In the rows, 128 means zero.
Known rows, with every step that occurs:
l-u-a-j-b: [111 149 127 127 150 139 154 123 118 134 136 107 132 112  95 130 143 172
 117 152 111 167 180 145  88 122 151  91 123 120]
a-u-h-f: [108 144 129  97 143 117 159 119 150 110 129  72 142 129 122 125 168 117
 122 138 113 159 144 132 150 108 118 113 124 104]
q-h-f-l-g: [110 135 132 112 148 126 155 108 141 111 130  88 144 157 116 136 127 133
 126 132 113 160 165  75 182 101 102 141 125 104]
u-h: [106 128 131 112 146 119 145 119 146 107 145 116 141 148 113 140 152 118
 125 137 117 155 144 157 127 121 128 143 122 107]
j-a-u-h: [116 141 134 106 149 121 156 111 147 114 135 127 138 138 112 146 152 135
 118 138 117 169 151 151 141 120 126 140 119 127]
r-b-j-a-u: [121 159 137 116 157 116 132 113 145 127 127 120 133 124 100 143 181 151
 123 143 109 175 150 152  97 123 114 128 116 135]
q-h-f-l-u-a: [109 130 129 121 143 120 161 113 125 122 124  58 148 149 113 137 116 142
 122 137 107 160 176  94 168 101 128  97 126 101]
u-a-j: [102 147 129 109 155 126 141 134 129 114 150  97 133 122  97 127 154 167
 121 135 106 161 160 138 100 131 158 107 124 116]
f-l-g-j-a: [111 131 139 126 161 140 125 124 145 111 157 132 136 150 108 151 155 142
 122 143 103 182 166 118 153 128 123 160 121 121]
r-b: [116 144 130 118 145 113 135 127 136 112 131 117 133 133 105 147 154 144
 126 139 107 172 164 137 103 127 119 127 117 112]
r-b-j-a-u-h: [120 149 136 111 151 113 139 109 147 126 128 111 132 135  99 147 195 130
 122 143 113 165 149 179 110 119 116 124 116 133]
f-l-u-a: [106 124 137 133 148 130 140 135 128 127 138  94 144 141 111 141 136 143
 125 143 105 170 162 123 131 125 153 109 128 108]
f-l-u-h-q: [107 112 136 131 146 125 142 130 136 130 136 131 146 162 115 145 154 108
 123 152 113 162 159 135 128 107 126 135 132  99]
g-l-f: [121 147 130 108 149 124 139 132 135 113 151  30 142 154 123 132 103 144
 134 153 107 174 133  88 124 135 102 172 120 100]
u-h-f-l-g-j: [104 125 133 112 149 135 139 126 148 105 150  71 140 158 115 139 176  97
 124 142 105 162 162 133 167 108 119 132 124  98]
r-b-j-a: [119 152 136 124 157 121 125 115 142 121 134 128 135 137  97 148 162 144
 125 141 109 174 154 158  87 124 118 143 116 132]
f-l-g-j: [106 130 138 125 158 136 123 130 146 111 156 122 137 145 112 141 167 141
 125 144 102 176 155 112 149 129 122 148 123 109]
a-j-b-r: [117 155 130 100 152 142 141 124 133 113 151 124 136 117 101 117 199 165
 120 134 110 162 155 141  96 127 137 132 127 112]
f-l-u-h-n: [115 109 136 126 141 126 151 117 140 134 129 107 151 160 115 151 147 108
 129 144 125 160 151 132 129 106 132 112 131  95]
b-j-a-u: [114 159 139 116 165 126 132 107 154 126 139 132 142 124 112 130 159 153
 122 141 113 173 127 141 106 122 121 146 121 135]
h-f-l-u-a-j: [108 137 128 121 149 132 148 137 129 123 136  42 141 138 105 131 144 137
 123 140 100 173 173 107 129 110 152  87 131  95]
r-b-j-a-u-h-q: [115 148 138 111 154 114 134 117 140 130 125 140 134 141 100 143 201 124
 119 150 114 162 155 170  96 109 103 136 120 134]
n-h-f-l-g-j: [103 126 131 116 154 141 138 130 143 102 139  36 140 150 116 138 172 107
 121 127 104 163 150  93 161 108 114 138 122 100]
g-j-b-r: [115 147 134 108 153 140 126 120 133 107 157 130 142 112 117 120 203 159
 118 142  99 168 157 150 112 131 124 138 120 113]
f-l-g-j-a-u: [113 138 140 119 159 136 133 122 149 117 149 123 135 137 110 145 173 149
 120 145 102 184 160 112 163 127 120 145 121 124]
f-l-u-a-j-b: [112 135 136 133 149 137 144 133 119 134 139  98 137 131  96 136 155 161
 121 148 108 166 182 133 124 120 158  98 129 106]
n-h-u-a: [ 97 128 134 110 145 134 158 123 142 111 128  49 149 144 118 137 155 139
 121 121 113 157 156 129 126 117 136 118 120 117]
f-l: [109 128 140 123 151 120 127 134 142 111 146 117 146 150 115 138 144 137
 129 134 108 167 149 113 145 125 136 148 128  96]
g-l: [112 140 134 112 154 115 144 122 142 111 146  51 142 151 122 135 132 138
 130 142 110 164 139  92 119 134 109 179 120  92]
q-h-u: [110 138 132 107 143 118 165  94 152 118 127 116 152 147 120 137 123 165
 125 133 116 165 169 112 141 111 107 127 120 109]
f-l-g: [106 130 139 124 155 136 132 131 146 113 145 126 138 151 114 140 148 134
 129 137 111 169 149 102 153 124 122 160 128 114]
l-u: [112 139 126 130 149 130 150 117 141 127 135 120 142 128 116 139 118 145
 123 149 111 179 149 124  91 122 127 124 122 115]

Rows:
[116 144 140 106 157 124 145  98 153 134 130 130 147 138 112 136 171 125
 124 140 129 158 125 154 107 107 116 133 125 132] | b-j-a-u-h-n
[103 138 133 102 149 113 149 125 142 119 132 139 141 135 121 128 181 127
 118 147 117 153 142 137 126 109 110 136 126 113] | a-u-h-q
[104 138 133  96 144 150 163 122 133 114 134  49 144 130 109 123 215 152
 117 118 113 149 165 144 116 118 146 108 125 121] | n-h-u-a-j-b-r
[105 142 130 100 145 118 168 102 140 122 133  90 145 139 104 132 142 184
 121 133 112 160 183 124 132 115 133  95 120 114] | q-h-u-a-j
[119 154 134 108 150 117 144 111 147 121 122  80 135 136 102 142 190 119
 122 141 111 166 157 164 118 107 110 115 118 126] | r-b-j-a-u-h-f
[ 99 133 131 104 148 134 161 124 142 114 133  43 142 139 106 134 173 150
 120 121 113 156 162 133 113 118 145 105 121 114] | n-h-u-a-j
[107 149 140 111 163 123 135 112 149 129 136 151 142 141 112 130 180 127
 118 148 118 159 132 157 106 108 110 155 125 134] | b-j-a-u-h-q
[115 149 135 107 148 143 139 120 130 109 144 136 144 120 120 119 185 150
 122 134 111 160 149 138 117 126 125 152 127 118] | j-b-r
[116 136 138 106 147 122 154 119 146 112 131  81 143 150 115 144 157 115
 121 134 113 169 160 129 174 108 127 131 125 111] | j-a-u-h-f-l
[110 126 135 114 151 139 142 121 146 105 150  82 139 164 111 150 164 100
 121 141 106 169 171 138 170 108 119 141 122 108] | u-h-f-l-g-j-a
[109 139 131 101 145 114 154 118 150 115 135 107 138 128 119 131 176 132
 122 139 116 158 136 148 140 121 124 122 122 112] | a-u-h
[112 114 134 131 142 125 147 123 143 125 139 101 144 157 112 148 152 113
 127 146 113 165 154 143 139 116 139 123 129  98] | f-l-u-h
[111 122 133 107 143 120 152 112 143 118 133 126 149 153 117 141 151 110
 127 135 132 148 141 143 113 108 121 130 125 104] | u-h-n
[113 149 138 111 160 124 139 104 156 125 140 123 141 135 109 134 173 133
 121 141 117 162 127 166 119 118 122 142 121 132] | b-j-a-u-h
[111 126 125 125 143 126 157 113 144 125 136 109 140 141 113 145 137 122
 123 149 116 166 149 157 107 117 129 118 123 113] | l-u-h
[110 131 122 121 142 130 162 116 144 121 129  72 144 143 117 138 130 107
 122 148 113 168 156 142 115 104 123 108 124 104] | l-u-h-f
[106 133 132 126 146 131 147 135 129 120 131  53 147 141 117 133 128 125
 125 140 101 171 169 104 141 109 143 100 129  98] | h-f-l-u-a
[103 126 132 115 151 142 147 130 143 104 130  40 142 156 118 137 155 102
 124 121 114 158 145  84 164 105 115 150 126 105] | n-h-f-l-g
[113 143 132 124 148 140 150 134 119 128 130  57 139 131 102 128 148 143
 121 145 104 167 190 114 132 104 147  91 131  96] | h-f-l-u-a-j-b
[116 156 131 114 154 134 141 123 132 119 144 135 133 120  96 127 157 167
 121 142 114 162 169 135  98 122 131 132 123 107] | a-j-b
[116 132 131 107 146 113 159  93 136 123 123 139 152 145 116 139 114 150
 126 132 131 152 149  95 127 104 104 128 123 109] | q-h-n
[107 122 135 111 143 122 143 129 144 104 139  70 147 163 117 137 158  94
 127 132 111 154 156 133 164 105 130 131 129  86] | u-h-f-l
[111 148 129 105 155 141 154 109 151 109 143  94 132 133 112 141 170 127
 115 148 106 179 163 133 150 113 105 133 116 132] | l-g-j-a-u-h-f
[104 135 126 110 150 130 150 125 141 100 128  44 145 142 120 131 139 111
 122 120 113 158 139 103 130 106 118 138 122 102] | n-h-f
[112 140 127 116 153 123 160 125 129 129 145  17 133 139 105 135 139 156
 124 153 107 169 158 106  94 134 136 126 122 101] | g-l-u-a-j
[113 147 135 112 157 137 140 125 146 112 139  79 139 137 116 138 162 132
 120 142  99 184 168  94 170 111 112 133 122 114] | h-f-l-g-j-a-u
[112 129 139 115 154 135 140 120 151 115 151 114 134 148 108 150 189 129
 119 145 107 174 159 138 173 123 121 141 121 122] | f-l-g-j-a-u-h
[107 143 124 123 151 131 153 127 128 131 140  90 132 119  97 133 138 167
 119 147 106 173 163 138  83 126 154  87 123 119] | l-u-a-j
[114 139 136 106 150 135 159 117 150 114 130  89 137 152 114 145 160 113
 121 137 115 171 162 121 180 107 116 142 125 124] | j-a-u-h-f-l-g
[114 130 126 115 144 122 169 114 142 121 133   4 142 161 123 140 131 103
 127 152 113 164 151 108 123 114 106 143 122  86] | g-l-u-h-f
